What can hang from each mark:
N: F W Y
W: N
F: N
P: Y
J: R
R: J K
A: K
K: A R Y
Y: E K P
E: Y

Each row was made from one small tree. The marks that hang from a mark follow it in brackets, in alphabetical order. Every link used is in the known rows. Write each row's tree.
Known rows:
Y{K P}: [  3.1  -1.7  -5.4  16.7  -0.6 -20.6  -4.9  24.6  11.9  -3.7   1.4   2.8
 -19.5 -19.0  12.2  21.2  -4.6  27.7   4.0  31.7  -9.3  14.8   3.0   4.1
 -16.6  -2.7  -4.4 -15.5]
E{Y{K}}: [  4.5 -12.5  -2.6  -8.3 -14.5  -6.9   1.8  12.2  13.7  -1.3  -6.9  -2.7
   5.7   5.9   4.0  13.8  -9.0  19.5   2.5  15.7 -14.0   6.5   7.6   3.3
  -8.0   4.0   5.8  -7.4]
N{Y}: [  1.8 -15.2   6.0 -13.5  23.5   6.4  -6.1   3.1  18.2  -2.4  11.3  -1.9
  14.2  -7.3  -1.9   0.9  -2.3   2.1   3.2   5.5   9.0  15.5   1.9  -2.9
  -8.9   4.9   2.9  18.9]
K{A R{J} Y{E P}}: [-15.7 -16.2   4.0   0.0  64.5   8.6 -28.5 -16.8  42.8   4.6 -51.4  11.6
 -32.2   5.1   2.8  14.9  -2.3  15.9   7.5  35.0  -2.0  37.6 -29.7  13.4
 -77.8   1.3  -4.1 -43.3]
F{N{W}}: [  3.9   4.4  -1.4 -40.1  17.6   5.1   2.9  12.4   9.1  -0.7  -0.5  -8.1
 -18.7 -13.5   2.8 -16.5   9.2  -6.7  -4.5  10.4  -4.2 -27.7 -21.1 -15.7
 -18.3  -1.7  -8.6 -16.0]
A{K{R{J} Y{E}}}: [ -4.5   3.3  -7.3  10.1  56.9  19.4   0.0 -28.9  41.5  -0.6 -30.5  -1.5
  -3.8  33.9   9.7   8.0   8.2   4.5  14.1  40.1  -0.4  27.1 -24.4   4.6
 -47.2  -3.0  -0.7 -28.3]
J{R{K{Y}}}: [ -5.5  -4.2  -8.4  -5.6  22.3   8.9   9.0 -19.3   6.9   1.0  -5.6   7.0
  13.7 -29.9  23.7  -5.0  -4.9   0.9  -6.6   3.1 -16.5  -3.5 -12.9   0.0
 -15.3  -1.2  -0.1  -7.9]
E{Y{K P}}: [  2.2 -14.4   2.4  -2.4 -10.8 -21.2  -7.6  26.7  21.0  -2.3  -8.3   8.9
  -7.2 -11.6   8.9  25.9 -10.8  33.1   8.0  23.7 -14.2  10.3   7.3  -7.6
 -21.7   0.0   0.7 -16.7]
K{R}: [  2.0  -5.6  -2.7 -17.6  21.4  11.9  -7.6 -14.1   1.1   2.1 -13.0  -0.6
   5.7  19.9  -6.7  -1.1   5.0  -7.4   0.0  19.7   5.2  -3.5 -14.2  12.5
 -13.3   9.8   2.3   2.7]
J{R{K{A Y{E}}}}: [-13.1 -10.7 -13.5  14.8  43.2 -12.0  10.4 -32.9  26.1  -0.3 -24.5   2.9
  -8.7 -20.6  22.3  -7.3  -6.1   7.6 -10.7  10.0 -18.3  26.2 -32.4   7.2
 -43.3   0.4  -3.6 -23.5]
W{N{F}}: [ -1.6  -4.6 -17.2   7.5 -23.4 -18.9   3.0  24.6  -3.2 -10.7  -3.8 -19.1
  21.6   0.8   7.5   8.1  -5.1  -9.1  -2.8  -0.5  12.5 -34.3 -11.3   5.1
  17.0 -13.2  12.2   6.9]
K{Y}: [ -7.4  -0.3   5.5  -7.9   4.2  10.0  -6.7   0.1  11.7   0.8 -19.1   1.8
  -2.6  -8.0  11.1  -5.4  -6.4   6.3   8.5  -4.2  -7.0   7.8  -6.8   1.7
 -23.3  -5.4   1.5   4.4]
Y{K{A} P}: [ -6.9 -11.4  -3.8  12.9  -1.3 -19.3 -11.1  17.5  18.8   1.2 -13.6   6.9
 -29.7 -16.0  15.9  25.3  -3.2  29.2   8.8  40.1 -16.1  27.5  -8.8  14.4
 -32.3   4.4  -6.5 -23.2]
Y{E K{A R{J}} P}: [ -2.3 -15.4 -12.7  18.7  54.6  -7.0 -16.1  -5.0  35.2   0.8 -28.4   1.0
 -35.7  15.5   0.0  29.4   1.9  25.7   2.5  60.9  -3.9  43.5 -18.9  27.3
 -58.1   6.2  -4.9 -51.5]
N{F Y{E K P}}: [  1.6 -10.6 -26.5  39.2  28.7 -46.0  -2.0  40.1  32.5 -20.1  10.1  -2.6
 -18.4 -22.7  11.3  22.3 -13.0  33.3   1.8  23.5  10.2  26.5 -18.3  14.4
 -33.9  -9.4  -0.7  -6.6]
Y{K}: [  5.6   1.0 -10.9  10.5  -4.5  -6.0   4.9   9.7   6.0  -2.8   3.4  -9.4
  -9.2  -1.4   7.4  10.1  -3.0  15.4   1.2  23.7 -10.5  13.4   3.5  14.9
  -2.9  -0.3   1.2  -4.9]
P{Y{E K{A R}}}: [ -3.6 -12.4 -18.7   9.7  43.4  -7.9  -4.8  -6.5  41.1   2.6 -34.9  -9.8
 -24.8  38.9   9.4   1.4  -3.8  17.3  -1.3  52.4  -4.6  41.4 -40.2  24.0
 -46.9  14.1   1.7  -7.6]
E{Y}: [ -1.6 -13.4   7.1 -20.0  -8.9   0.3  -3.9   2.2   8.3   0.7 -11.1   5.4
  15.2   5.5  -3.4   2.2  -6.7   4.3   1.4  -7.9  -3.9  -6.1   4.0  -9.9
  -7.2   3.0   4.9  -2.7]
Y{E}: [  1.4   2.8  -7.3  23.0  21.9 -22.1   9.3  -5.9  10.3  -5.4  -2.0  -6.5
 -13.3   5.7  -3.0  -4.4  -2.4   7.1  -6.0  -3.0   3.5  17.0  -6.0  -1.5
 -12.7  -3.3  -1.4  -8.1]
F{N{Y}}: [  0.4  -4.7  13.4 -39.2  18.5  18.8  -3.3  13.1  24.1  -5.7   5.6  -3.8
  26.3 -10.4  -0.8  12.6  -3.1  -5.9  12.1   9.9  13.2  -4.0 -16.2 -14.2
 -24.2   3.8  -0.6  14.1]
A{K{R Y{P}}}: [ -9.8  -0.5   5.4 -10.3  27.1   2.4 -10.9  -7.5  32.3   1.9 -29.4  15.0
  -3.2   4.4  22.4  13.2   8.7  15.3  22.8  45.9  -4.7   8.3 -29.3  -4.8
 -47.9  -1.2  -4.4  -6.0]
J{R}: [ -2.6  -0.1  -8.3  14.6   8.8  -3.1   8.5 -15.5 -14.1   5.3   5.7  -3.5
  19.7   3.0  12.2 -12.0  -3.5  -5.3 -22.6  -8.2  -5.7  -8.7  -5.7   3.9
  -0.9  -5.6   2.4  -0.7]
W{N}: [  3.3  -5.8   2.2  -5.9 -12.2 -10.3   2.3   7.2   3.4  -1.9  -6.3 -22.1
  18.3   5.2   0.9   3.7  -1.1  -5.2  -1.8   9.3   5.0 -10.5   3.8  -7.1
  13.6  -8.1   9.1   9.0]
J{R{K{A Y{E P}}}}: [-16.0 -12.1  -7.8  20.4  47.1 -27.5   0.8 -17.7  32.3  -0.8 -25.5  13.9
 -22.8 -39.3  28.2   5.3  -7.4  21.7  -5.2  16.3 -17.2  26.9 -32.3  -1.3
 -57.8  -3.0  -9.2 -34.8]
Y{E K P}: [  5.3   2.9 -14.3  39.7  17.4 -42.9   3.6  17.4  22.1  -8.7  -1.8  -4.8
 -34.9 -14.2   9.8  16.6  -7.7  35.6  -0.5  29.0  -6.3  32.3  -4.1   2.8
 -29.8  -7.0  -5.9 -22.8]
P{Y{E K}}: [  4.0   2.8 -17.3  30.6  18.9 -20.4   9.1  14.1  33.8  -3.9  -5.1 -13.1
 -21.9  16.0  11.2   0.1 -11.3  22.7  -2.8  24.4  -5.3  33.4 -14.3   1.9
 -19.7  -0.1   1.8  -1.4]
K{A}: [ -9.7 -10.3   2.3  -4.6   0.6   0.1  -6.7  -7.0   7.9   4.2 -14.3   4.8
 -10.2   3.4   1.8   3.0   1.7   0.3   3.0   9.7  -5.3  12.0 -11.8   8.2
 -15.0   7.0  -2.4  -7.8]

Write each row's tree:
[ -6.0 -22.8  -1.3 -13.0 -14.2  -4.4  -4.6   5.2  20.7   2.3 -21.9   1.1
  -2.3   9.3   7.5  17.2  -7.8  21.5   7.3  25.3 -19.8  19.3  -4.8  14.1
 -24.6   9.0   3.8 -15.9]
E{Y{K{A}}}
[ -7.0   1.9  -0.5 -15.3  24.0  16.9  -2.7 -21.9  27.0   2.1 -27.5   3.5
  10.3  24.9  19.6   0.5   9.9   2.9  20.1  39.0  -4.8   6.8 -29.0   4.8
 -34.2   1.9   0.1   4.8]
A{K{R Y}}
[  1.9 -15.1 -18.3  16.4  18.4 -35.7   3.7  21.7  26.1 -18.2   1.9 -28.2
  22.1   0.5   0.3   4.6 -10.0   0.1  -4.0   2.5  25.8  -0.6 -17.1   1.7
  -3.5 -13.8  14.0  17.2]
W{N{F Y{E}}}
[  4.7 -10.6   4.8 -55.3  39.5   9.1  -3.1  16.9  26.1  -3.0   5.5  -9.1
  -5.4 -18.4   0.8 -15.5   7.4  -5.4  -1.0  16.5   5.6 -12.1 -20.9 -18.8
 -27.9   3.0  -6.0   1.0]
F{N{W Y}}
[ -6.9   1.9  -1.2  14.2  59.5   2.7  -9.2 -15.0  48.0  -0.9 -31.5  10.6
 -14.6  15.8  14.4  19.1   6.8  18.3  17.2  49.1   0.8  29.9 -25.0  -4.9
 -62.6  -4.9  -5.8 -37.4]
A{K{R{J} Y{E P}}}
[  5.8 -17.7 -34.5  22.6  48.0 -54.1  -3.8  45.3  34.6 -17.2  10.1 -10.9
 -50.2 -32.9  12.1  -6.9  -3.6  33.5 -10.5  31.6   2.2  19.7 -23.0   9.8
 -36.7 -11.1  -5.8 -19.0]
N{F W Y{E K P}}
[ -0.3 -12.9 -17.4  16.2  52.3   7.8  -6.9 -19.2  29.9   1.1 -26.0 -10.4
 -23.3  33.8  -4.4  19.2   2.8  12.2  -1.5  53.3  -5.6  43.4 -18.0  36.0
 -43.9   8.8   0.1 -41.4]
Y{E K{A R{J}}}
[  8.0 -22.8   4.1  -0.8   9.6 -26.1  -9.1  35.1  33.0  -8.2   5.2 -21.3
  10.4 -20.5  11.4  28.2  -8.0  24.9   8.4  45.7   4.7  20.8   6.4  -6.2
 -12.3  -5.0   7.6  13.6]
W{N{Y{K P}}}
[-17.0 -19.2  10.8 -23.1  43.1  30.7 -36.1 -11.7  31.8  10.5 -48.1  17.6
 -18.5   0.4   7.1  18.9   1.1   9.4  14.0  39.0  -5.1  19.5 -23.1  14.6
 -66.8   5.3  -2.8 -35.0]
K{A R{J} Y{P}}
[  5.4  -9.2 -11.8  -7.2  34.5  36.6 -11.4   1.9  28.0   6.4 -14.6  -5.4
  -0.4  34.4   3.8  16.5  -1.7   5.3   2.4  51.9  -1.2  14.5 -10.9  17.1
 -20.4  10.6   5.5 -13.6]
P{Y{K{R{J}}}}
[-14.9 -14.2  -7.3  -9.1  22.3   9.8   2.6 -26.0  13.3   5.4 -19.8  10.2
   2.3 -26.9  25.2  -2.0  -3.1   1.0  -3.9  12.7 -21.2  10.2 -24.7   9.9
 -30.9   4.5  -1.9 -17.3]
J{R{K{A Y}}}
[ -7.8 -14.0 -12.2  -0.1  19.0   0.6  10.3 -24.5   3.8   3.9  -1.6   8.0
   7.5 -17.3  14.7   4.1   3.3  -5.6 -12.6  13.4 -14.7   3.4 -17.7   9.0
  -9.0   9.2  -4.4 -19.5]
J{R{K{A}}}
[ -5.8  -6.2   2.6   4.1  64.0   7.7 -21.4 -10.4  34.7   0.3 -36.8   7.3
 -20.0   2.9  -0.1  12.6  -3.7  14.9   4.4  27.2   3.8  25.9 -17.1   2.9
 -63.0  -4.7  -1.8 -34.9]
K{R{J} Y{E P}}
[  0.7 -19.4 -23.3 -18.4  28.0 -11.5  -6.4  26.6  11.1  -8.3  15.1  -5.4
 -18.0 -19.1   2.7 -24.0   3.5  -1.7  -9.1   3.5  10.0 -13.5 -19.1   5.7
  -8.0  -5.0   0.5   5.0]
N{F W Y}
[ -4.7 -17.3  -1.1 -13.1  23.8  29.6  -4.5 -10.7  22.0   2.0  -8.2  13.4
 -11.3 -15.5  -2.9  29.0   8.0  -3.6  11.3  27.7  -5.5  13.5  -0.7   6.2
 -10.2  12.3  -6.5 -42.0]
R{J K{A}}
[ -4.9  -6.3   6.7 -15.7  16.4  -2.4  -9.2  10.6  27.8  -4.5 -13.8  20.8
 -19.5 -51.3  15.2  18.4  -2.6  19.4  19.6  19.3  -9.8   6.3  -8.1 -15.1
 -29.7   0.5  -7.9 -14.9]
R{K{Y{P}}}
[ -7.6   1.2   3.0  21.3  28.0 -28.1  -9.1   6.5  28.8  -4.9 -25.0   6.7
 -29.2 -23.6  11.8   0.0 -10.9  26.8   5.9   2.3  -2.5  25.2 -15.6 -10.7
 -49.2 -11.5  -4.9 -13.7]
K{Y{E P}}
[  8.2  -7.5 -13.2  -3.6  31.5  29.2  -9.3  -7.3  11.3   1.7  -7.8  -7.4
  -2.0  24.1  -5.0  21.5   4.5   4.3   1.6  47.3  -2.6  12.0  -0.2  28.8
 -17.1   7.3   3.5 -25.8]
Y{K{R{J}}}
[ -5.9 -32.5   2.7 -23.0  24.7  15.3 -28.1   2.4  33.0   7.4 -35.8  13.8
  -9.6  13.7  -1.0  37.2  -1.8  23.0  10.6  55.6 -12.3  22.0  -9.1  18.2
 -51.8  13.4   1.1 -47.6]
E{Y{K{A R{J}} P}}
[  4.6 -20.3   7.5   9.6  36.1 -41.0  -6.1  20.2  39.1 -10.6  -1.3 -19.9
   6.1 -14.5   1.0  11.0  -7.4  17.2  -1.0  19.1  18.7  24.4  -2.9 -22.1
 -22.6  -8.8   5.7   7.2]
W{N{Y{E P}}}
[ -2.9 -15.2 -17.4  13.1  55.2  16.0 -10.1 -10.1  45.7   5.6 -34.5  -8.7
 -20.7  43.5   2.4  14.0  -2.8  12.2  -1.9  58.5  -2.9  44.7 -30.2  26.2
 -49.1  12.7   2.1 -29.7]
P{Y{E K{A R{J}}}}
[ -1.7 -22.8   0.3 -41.9  36.0  -9.0 -14.2  36.2  45.6  -1.5  -6.4  -3.9
 -36.2 -33.4  14.7   9.8   5.5  23.7   8.7  55.1 -10.7  16.1 -29.1  -3.8
 -58.5   5.4 -12.1 -21.2]
F{N{W Y{K{A} P}}}
[ 10.7 -20.6  -1.3  -7.3   5.0 -11.6  -0.1  22.2  26.8  -7.1   6.4 -32.1
  25.1  -2.2   5.7  15.6  -6.9  12.7   5.0  36.8   4.4  19.1   7.4   4.5
   1.0  -2.8  12.4  23.8]
W{N{Y{K}}}
[ -5.3 -17.5  -9.6 -11.0  33.3  38.2 -18.3  -3.5  36.0  10.8 -32.2  -1.7
  -6.4  38.4   5.5  18.7  -0.1   5.9   4.0  60.2  -6.7  28.2 -22.6  26.9
 -34.9  16.2   3.6 -21.4]
P{Y{K{A R{J}}}}
[ -5.0  -7.7 -10.6  35.2  21.6 -40.9  -2.5  11.0  30.4  -4.0 -16.0   0.0
 -44.3  -7.2  12.4  19.6  -5.7  37.1   3.2  37.7 -13.0  44.3 -16.3  14.3
 -43.8  -0.5  -8.1 -30.8]
Y{E K{A} P}
[ -9.3   8.8   0.9  31.4  26.3 -31.4   4.6   2.5  43.1  -6.3 -19.7   7.7
 -23.5  -8.8  26.6   8.8  -0.2  29.3  16.7  24.7  -7.5  28.7 -22.2 -18.0
 -47.9 -13.3  -8.9 -17.2]
A{K{Y{E P}}}
[ -2.3 -17.1  -9.6  -8.5  31.8  30.2 -15.1 -14.2  19.5   6.3 -23.9  -3.2
 -11.7  27.5  -0.9  23.7   6.2   4.9   4.2  56.8  -8.5  25.3 -11.6  37.4
 -32.5  12.9   1.3 -35.1]
Y{K{A R{J}}}
[ -2.7 -14.6 -11.9  -9.6  17.9   7.3  -9.1 -12.4  13.3   4.2 -21.9  -5.6
 -12.9  24.7   4.3  10.7   5.3   9.0   4.2  50.8 -10.7  22.1 -22.6  36.8
 -30.6  15.0   2.1 -11.3]
Y{K{A R}}
[ -7.3  -9.8   9.4 -19.2  42.8  29.7 -29.5  -4.7  23.9   6.4 -34.3  13.0
  -7.3  -3.7   2.7  16.9  -1.3   8.1   9.4  30.0   0.1   7.9 -10.9   4.6
 -50.2  -1.2  -0.7 -25.8]
K{R{J} Y{P}}
[ -1.5 -21.7 -17.5 -11.7  32.5 -26.8 -15.5  40.7  17.9  -9.3   9.9   5.9
 -28.4 -38.3   6.0  -9.9   2.8  11.4  -7.0  10.4   9.3 -10.7 -19.1  -2.3
 -22.4  -6.4  -4.8  -7.0]
N{F W Y{P}}
[-12.8 -13.7  -0.7  -6.7  59.7  23.3 -19.2 -31.3  34.8   5.4 -50.8  -0.6
 -18.2  23.8  -1.7   2.9  -1.1   3.5   3.4  29.2  -2.0  37.3 -28.5  23.1
 -64.3   4.2   1.3 -32.7]
K{A R{J} Y{E}}
[ 10.4  -8.3  -7.3 -13.1  59.7 -32.9  -0.1  35.2  50.7 -11.8   6.6 -14.3
 -37.0 -31.4  10.5   1.3  -0.6  30.5  -2.0  44.3  -1.5  21.3 -24.6 -14.6
 -54.8  -3.6 -11.8 -21.6]
F{N{W Y{E K P}}}
[-15.6 -14.0   4.2  -1.2  52.5 -14.4 -22.4 -14.6  37.2   1.9 -51.1  11.4
 -34.8   2.6   7.9   1.2  -2.3  20.8   7.0  31.1  -3.6  34.0 -40.4  12.2
 -76.7   2.9  -4.5 -20.3]
K{A R Y{E P}}
[  4.1 -21.0  -1.4 -19.0  13.9  -9.5 -16.5  13.1  23.4  -0.2 -20.5   8.6
  -2.5   8.8   2.4  23.1  -4.2  26.2   6.1  42.4  -8.4   6.0  -6.6   7.1
 -35.6   9.0   2.7 -14.9]
E{Y{K{R} P}}
[  8.0 -24.2 -23.3 -11.8  13.0  -6.8  -6.9  24.5  21.1 -13.2  -1.2 -29.4
  29.0  16.2   5.6  18.4  -2.9   1.0   1.3  46.7  17.4  -8.9 -21.9  31.5
  -6.4  -0.3  17.8  23.7]
W{N{F Y{K{R}}}}
[ -4.4 -12.2   1.5  -2.9  39.8 -21.4  -5.2  24.9  54.7  -9.4 -12.2  -3.7
 -16.7 -17.5  13.2  32.7  -8.1  31.3  13.7  46.5   0.7  38.6 -31.8  -1.1
 -67.9   4.8  -8.0 -19.9]
F{N{Y{E K{A} P}}}
[-14.9 -18.0   5.7 -29.5  38.9  45.8 -27.5 -24.9  24.9  11.2 -46.1   6.6
  -4.6  19.0   2.3   7.7   1.8  -4.0  10.5  30.7  -5.5  19.6 -22.4  25.4
 -51.7   7.6   2.2 -24.0]
K{A R{J} Y}
[ -5.8 -31.0 -25.9  -3.8  26.4 -29.5 -17.6  44.4  31.1  -7.5  -0.3   0.2
 -47.0 -34.4  18.0   1.5   1.4  27.7  -0.8  44.9  -6.3  13.7 -27.5  22.4
 -40.7  -0.8  -7.0 -19.9]
N{F W Y{K{A} P}}
[ -2.1  -7.0   1.8 -19.0  26.2  35.9  -5.3  -7.0  26.7  -1.2 -10.9  11.6
  -6.3 -26.5   5.4  20.4   0.7   1.9  16.3  17.4  -9.0   7.8   3.7  -2.3
 -16.5   1.3  -2.4 -26.6]
R{J K{Y}}
[  6.7 -18.0  -4.6 -24.2  11.3   6.2  -6.1  -1.0  15.6   0.8 -19.9  -2.1
  11.2  26.5  -1.6  12.1  -3.8  13.2   3.6  34.1  -7.8   5.5  -7.1  16.4
 -21.0  13.1   8.2  -4.5]
E{Y{K{R}}}
[ -6.4 -29.8   1.0 -23.9  12.4  -7.1 -22.5   5.1  29.0   4.3 -37.2  12.9
  -9.9  10.4   4.8  25.8  -2.7  26.3   9.7  51.1 -13.7  18.9 -18.8  16.5
 -49.5  15.4   1.2 -23.8]
E{Y{K{A R} P}}
[  7.9 -12.7  -1.0 -36.7  36.9 -11.2  -7.9  41.7  38.6  -6.3   7.8  -7.3
 -25.8 -37.6  12.7   7.2   3.0  23.5   5.4  47.3  -4.2   3.6 -17.1 -12.8
 -42.9   0.3 -10.4 -13.1]
F{N{W Y{K P}}}
[ -7.9   3.4  -1.6  13.0  48.1 -19.3  -3.7 -14.3  43.2  -3.9 -32.9   8.1
 -17.6  10.9  20.8   6.9   5.1  22.5  15.8  43.3  -0.9  27.4 -36.0  -6.5
 -60.7  -4.6  -5.8 -15.6]
A{K{R Y{E P}}}
[ 13.8 -24.4 -17.6  -6.2  84.0 -36.1 -10.5  13.2  42.3  -6.6  -2.4 -12.4
 -46.5 -10.4   1.0 -12.3   6.5  30.3 -11.3  60.3   1.6  39.2 -22.4   9.8
 -53.9   4.6  -6.3 -15.0]
N{W Y{E K{R} P}}
[ -0.3 -17.4 -12.8  21.6  22.0 -50.7  -5.1  37.6  32.0 -18.8   0.5 -16.7
   8.3 -17.9   5.7  13.9 -11.5  13.3  -2.1   9.4  26.4   1.7 -19.4  -7.6
 -20.0 -16.1   7.6   7.3]
W{N{F Y{E P}}}
[  6.7 -18.9 -32.8  -5.9  24.1 -17.2  -0.9  35.6  18.3 -11.3  15.7 -14.8
 -26.9 -18.8  11.2 -14.1   1.3  14.1  -7.7  27.3  -1.3   1.2 -15.5  19.9
 -10.0  -4.0   1.6   0.0]
N{F W Y{K}}
